Each row was made from one walk, in order. Every step used is in the known rows, and no mark comes twice. Write each row's walk.
Known rows:
s > x > k > a > q: [ 0.36 -0.14 -0.29 -0.32 -0.20  1.19  0.38  0.12 -0.37  0.23  0.28 -2.62
 -0.36 -0.91 -0.44 -0.03  0.06 -0.83 -0.74  1.62 -0.23 -0.60 -0.25 -0.21
 -1.18 -1.07]
q > a > v: [ 0.02  0.30 -0.60 -0.29 -0.28  0.49 -0.22 -0.21 -0.71  0.10  1.17 -2.35
  0.97  1.20 -0.07 -0.41  0.39 -0.31  0.31  0.43  0.70 -0.81 -0.51 -0.73
 -0.41  0.30]
q > a > v > e: [-0.05 -0.16 -0.51 -0.65  0.05  0.06  0.07 -0.15  0.22  0.13  1.24 -3.34
  1.31  1.96 -0.12  0.27  0.18  0.09  0.14  0.98  0.75 -1.12 -0.75 -0.51
 -0.75 -0.43]
a > v > e > k > n: [-0.58  0.06 -0.60 -0.69  0.72  0.97 -0.43  0.21  0.24 -0.10  0.19 -4.29
  0.12  1.78 -0.15  0.01 -0.01 -0.47  0.70  1.24 -0.44 -1.74 -1.58 -0.53
 -0.06 -0.96]
y > x > k > n > q > a > v > e: [-0.14  0.56 -0.98 -1.20  0.58  2.27 -0.52  0.81 -0.60  0.22  0.14 -6.08
  0.98  2.19 -0.20 -0.13  0.37 -0.91  0.66  2.31 -0.21  0.17 -0.25 -1.32
 -0.26 -0.69]
x > k > a > q: [ 0.07 -0.10  0.16 -0.38  0.03  0.94  0.22  0.34 -0.49 -0.31  0.72 -3.48
  0.85 -0.80 -0.60 -0.44 -0.18 -0.91 -0.62  1.37 -0.54 -0.49 -0.22 -0.05
 -0.53 -0.41]
n > q > a > v > e > k > x > s: [-0.16 -0.31 -0.28 -1.33  0.41  1.48 -0.32  0.69 -1.28  1.09  0.01 -5.46
  1.10  2.82 -0.11  0.27  0.55 -0.22  1.49  1.77  0.01 -0.85 -0.08 -1.49
 -1.20 -0.76]
q > n > k > x > y > l: [ 0.70  0.06 -0.78 -0.62  0.71  1.78 -0.23  0.62  0.72  1.86 -1.23 -2.48
 -0.43 -0.31  0.67  0.93  0.73 -0.01  0.59  0.32  0.50  1.06  1.94 -1.27
 -0.11  1.23]
x > k > a: [-0.09  0.17 -0.09 -0.41 -0.19  0.48  0.64  0.68 -0.01  0.05  0.12 -2.33
  0.30 -0.72 -0.57 -0.74 -0.11 -0.22 -0.84  0.61 -0.86  0.69  0.14 -0.28
 -0.27 -0.29]
a > v > e > k > x > y: [-0.20  0.09  0.26 -1.27  0.31  1.11 -0.01  0.46  0.20  0.48 -0.74 -3.73
  0.19  0.99  0.33  0.53 -0.08  0.45  0.96  0.63  0.06 -1.72 -0.41 -0.38
 -0.03 -0.77]
s > a > v: [ 0.45  0.63 -0.57  0.11 -0.11  0.41  0.75 -0.14 -0.07  0.09  0.92 -1.59
  0.36  0.39 -0.20  0.48  0.06 -0.43  0.15  0.25  0.65 -1.65 -0.78 -0.41
  0.24  0.12]
s > x > k > e: [ 0.16  0.28 -0.42 -0.07 -0.28  0.56  0.18  0.42 -0.61  0.67 -1.07 -0.60
 -0.10 -0.24 -0.15 -0.04  0.00 -0.39 -0.45  0.01 -0.33  0.26  0.07  0.38
 -0.56 -1.18]
n > q: [ 0.13 -0.09  0.23  0.08  0.22  0.12 -0.25  0.20 -0.89  0.46 -0.30 -0.56
 -0.05  0.77  0.04  0.41  0.44 -0.28  0.15  0.53 -0.48  0.72  0.63 -0.31
 -0.49  0.17]
q > n > k > a > v > e: [ 0.03  0.04 -1.06 -1.05  0.63  0.49  0.29  0.42  0.87  0.98  0.86 -5.28
  0.22  1.88 -0.37  0.41  0.53 -0.40 -0.49  1.64 -0.31  0.15  0.11 -0.88
 -1.39  0.18]
q > a > v > e > k > x > s: [-0.27 -0.23 -0.53 -1.42  0.17  1.38 -0.05  0.50 -0.37  0.65  0.29 -4.86
  1.14  2.06 -0.14 -0.12  0.08  0.04  1.37  1.27  0.51 -1.55 -0.73 -1.19
 -0.72 -0.93]
x > k: [ 0.04  0.04 -0.02 -0.29  0.01  0.66 -0.29  0.54  0.02 -0.09 -0.13 -1.10
  0.57 -0.59 -0.37 -0.24 -0.25 -0.09 -0.36  0.37 -0.23  0.20 -0.30 -0.66
  0.12 -0.35]
n > q > a > v > e: [ 0.07 -0.24 -0.29 -0.53  0.32  0.20 -0.16  0.07 -0.66  0.60  0.94 -3.90
  1.25  2.74 -0.08  0.67  0.61 -0.19  0.25  1.47  0.28 -0.40 -0.12 -0.82
 -1.22 -0.25]
x > s > a > v > e > k > n > q: [ 0.11 -0.35 -1.03 -0.77  0.76  1.83  1.08  0.88 -0.14  0.63  0.00 -5.01
  0.50  2.59 -0.44  0.76  0.49 -0.52  0.80  2.24 -0.53 -1.68 -0.65 -1.78
 -0.04 -1.01]
v > e > k > x > s > a > q > n: [ 0.35 -1.06 -0.78 -1.28  1.03  1.44  0.05  0.44  0.30  0.61  0.49 -5.42
  1.20  0.98 -0.28  1.23 -0.15 -0.42  1.48  1.90  0.25 -2.74 -0.31 -0.73
 -1.12 -1.10]
a > q > n > k: [ 0.47 -0.61 -0.70 -0.44  0.82  1.04 -1.26 -0.02 -0.23  0.49  0.74 -3.59
  0.52  0.41 -0.12  0.74  0.42 -0.84  0.30  1.28  0.24 -0.69  0.17 -0.90
 -0.97  0.49]
v > e: [-0.11 -0.45  0.09 -0.40  0.31 -0.43  0.33  0.07  0.88  0.02  0.12 -1.00
  0.35  0.72 -0.07  0.62 -0.20  0.40 -0.18  0.50  0.05 -0.27 -0.25  0.25
 -0.30 -0.73]
n > k > x > s > a > v > e: [ 0.55  0.30 -0.68 -1.00  0.57  1.23  1.51  0.74  0.75  1.02  0.29 -4.48
 -0.17  1.45 -0.21  1.15  0.24 -0.37  0.43  1.08  0.84 -0.90 -0.05 -0.92
  0.32 -0.29]
v > e > k > n > q > a: [-0.32 -1.11 -0.71 -0.67  0.95  0.54 -0.58  0.41 -0.93  0.41  0.18 -6.07
  0.68  2.12 -0.12  0.19  0.63 -0.08  0.89  1.49 -0.81 -0.47 -0.22 -0.99
 -1.07 -0.97]
e > k: [-0.19 -0.36 -0.13 -0.12  0.05  0.44 -0.82  0.02 -0.54  0.08 -0.31 -1.36
  0.31 -0.32 -0.15 -0.03 -0.18  0.25  0.68  0.23 -0.32 -1.13 -0.87 -0.66
 -0.27 -0.48]

Which walk is each row?
[-0.22 -0.62 -0.79 -0.28  0.60  0.94 -0.89  0.34 -1.77  0.42  0.11 -5.10
  0.36  1.33 -0.05 -0.44  0.84 -0.48  1.09  0.99 -0.88 -0.20  0.04 -1.24
 -0.80 -0.23] | e > k > n > q > a
[-0.47 -0.01 -0.33 -0.59  0.92  1.09 -0.69  0.42 -0.66  0.33 -0.13 -4.78
  0.11  2.55 -0.08  0.38  0.42 -0.74  0.79  1.72 -0.90 -1.02 -0.97 -0.81
 -0.53 -0.83] | a > v > e > k > n > q
[ 0.22 -0.50 -0.21 -0.06  0.11  0.09 -0.31  0.10 -1.39  0.58  0.44 -2.32
  0.76  1.14  0.01  0.14  0.75 -0.10  0.32  0.59 -0.09  0.56  0.78 -0.75
 -0.98  0.23] | n > q > a
[-0.26  0.04 -0.89 -0.37  0.47  1.50 -1.05  0.25 -2.00  0.43  0.51 -5.61
  0.58  2.17 -0.06 -0.53  0.93 -0.98  1.21  1.32 -0.56 -0.86 -0.57 -1.51
 -0.74 -0.03] | e > k > n > q > a > v
[ 0.85 -0.10 -1.58 -0.74  0.47  2.39  0.57  0.53 -0.51  0.89 -0.27 -3.86
  1.45  0.41 -0.29  0.87  0.17 -1.05  1.06  1.51  0.44 -1.08  0.86 -0.58
 -0.09  0.05] | y > x > s > a > q > n > k > e
[ 0.30 -0.03 -0.79 -1.13  0.68  1.46 -0.13  0.93  0.19  1.31 -0.52 -2.64
 -0.52  0.84  0.08  0.06  0.60 -0.49  0.65  0.65  0.00  1.28  1.47 -1.23
 -0.45  0.57] | q > n > k > x > s
[ 0.35 -0.06 -0.30 -0.70  1.08  1.04 -1.47  0.10 -0.61  0.72  0.46 -4.65
 -0.29  0.36  0.19  0.61  0.46 -1.35  0.93  0.81  0.27 -0.28  0.64 -0.16
 -0.97  0.60] | a > q > n > k > x
[ 0.16  0.83 -0.66 -0.44 -0.59  1.27  0.63  0.36 -0.14  0.59  0.06 -2.01
 -0.77 -0.04 -0.41 -0.43  0.23 -0.64 -0.88  1.19 -0.21 -0.11 -0.49 -0.80
 -0.94 -0.73] | s > x > k > a > v
[-0.12  0.11 -0.13  0.01  0.66  0.59 -0.06  0.42 -0.79  0.23 -0.35 -1.88
 -0.74  1.28  0.17 -0.11  0.74 -0.93  0.22  0.66 -0.97  1.09  0.82 -0.16
  0.00  0.15] | k > n > q
[-0.38  0.47 -0.37 -0.32 -0.25  0.79 -0.08  0.06 -0.74  0.20  0.34 -3.17
  0.27  0.35 -0.39 -0.64  0.05 -0.36  0.31  0.79 -0.61 -1.29 -1.05 -0.58
 -0.65 -0.20] | e > k > a > v
[-0.41 -0.68 -0.13 -0.62  0.27 -0.19  0.46  0.26  0.39  0.18  0.04 -3.54
  0.39  0.30 -0.44  0.08 -0.26  0.51  0.01  1.00 -0.92 -0.87 -0.70 -0.04
 -0.99 -1.15] | v > e > k > a
[ 0.31 -0.30 -0.14 -0.19  0.35  0.62  0.26  0.00 -0.52  0.23  0.75 -4.12
 -0.07 -0.31 -0.32  0.17  0.34 -0.84 -0.31  1.17 -0.21 -0.33  0.15 -0.07
 -0.57  0.25] | n > k > a > q
[ 0.14 -0.21 -0.67 -0.39  0.28  0.39  0.27 -0.04  0.33  0.14  0.73 -3.96
  1.01  0.87 -0.45  1.11 -0.33  0.21  0.60  0.98  0.36 -3.10 -1.93 -0.80
 -0.32 -1.03] | s > a > v > e > k
[-0.04 -0.15  0.31 -0.79  0.10  1.02 -0.18  0.51 -0.48  0.47 -1.24 -2.16
 -0.37 -0.61  0.39 -0.04  0.04  0.55  1.04 -0.22 -0.28 -0.74  0.47 -0.32
  0.21 -0.27] | e > k > x > y
[-0.23 -1.15 -0.52 -0.95  0.76  0.48 -0.55  0.00  0.16  0.17  0.84 -5.51
  1.28  0.82 -0.45  0.41 -0.11 -0.30  0.40  2.08 -0.76 -1.93 -0.61 -0.23
 -1.96 -0.96] | v > e > k > a > q > n
[-0.09  0.73 -0.46 -0.57  0.53  2.18 -0.58  0.93 -0.77  0.09 -1.08 -2.78
 -0.33  0.20 -0.09 -0.34  0.17 -1.04  0.55  1.38 -0.95  1.29  0.52 -0.84
  0.47 -0.28] | y > x > k > n > q
[ 0.67 -0.55 -0.83 -0.11  0.54  0.58 -0.05 -0.26 -0.05  0.09  1.35 -2.91
  1.01  0.13 -0.23  0.92  0.14 -0.76  0.44  1.06  0.45 -2.03 -0.09 -0.30
 -0.83  0.10] | s > a > q > n
[ 0.20  0.12 -0.56 -0.33 -0.43  0.74  0.79  0.47  0.08  0.58 -0.36 -1.49
 -0.92 -0.85 -0.40 -0.35  0.14 -0.15 -0.97  0.87 -0.52  0.59  0.10 -0.51
 -0.96 -0.97] | s > x > k > a
[-0.26 -0.97  0.12 -0.58  0.45  0.25  0.01 -0.12 -0.11 -0.19  0.64 -4.83
  0.96  0.25 -0.47  0.42 -0.35 -0.16  0.24  1.78 -0.60 -2.10 -1.07  0.20
 -1.20 -1.27] | v > e > k > a > q
[-0.34 -0.12 -0.20 -0.61  0.29  0.51 -0.65 -0.01  0.13  0.07  0.19 -3.00
  0.86  1.30 -0.26  0.52 -0.30  0.18  0.58  1.08  0.04 -2.12 -1.76 -0.71
 -0.52 -0.98] | a > v > e > k
[ 0.04  0.62 -0.29 -0.58 -0.16  1.62 -0.58  0.52  0.03 -0.18 -0.76 -0.87
  0.45 -1.08 -0.26 -0.27 -0.56 -0.14  0.33  0.73 -0.01  0.19 -0.28 -0.69
  0.48 -0.46] | y > x > k
[-0.18 -0.05 -0.64 -0.63  0.73  0.63  0.03  0.28 -0.63  0.36  0.91 -5.26
  0.55  3.24  0.04  0.11  0.93 -0.80  0.36  1.61 -0.21  0.02  0.06 -0.64
 -0.73 -0.27] | k > n > q > a > v > e
[ 1.02 -0.39 -1.66 -0.90  0.53  2.72  0.26  0.44  0.27  0.72  0.22 -3.65
  0.90 -0.03 -0.35  1.02  0.16 -0.66  1.04  2.12  0.86 -1.33  0.48 -1.83
 -0.12  0.23] | y > x > s > a > q > n > k
[-0.18  0.82 -0.16 -0.19 -0.33  0.38  0.78  0.03 -0.26  0.14  0.64 -1.68
 -0.07  0.68 -0.21 -0.60  0.23 -0.62 -0.36  0.59 -0.30 -0.12 -0.16  0.07
 -0.37  0.28] | k > a > v
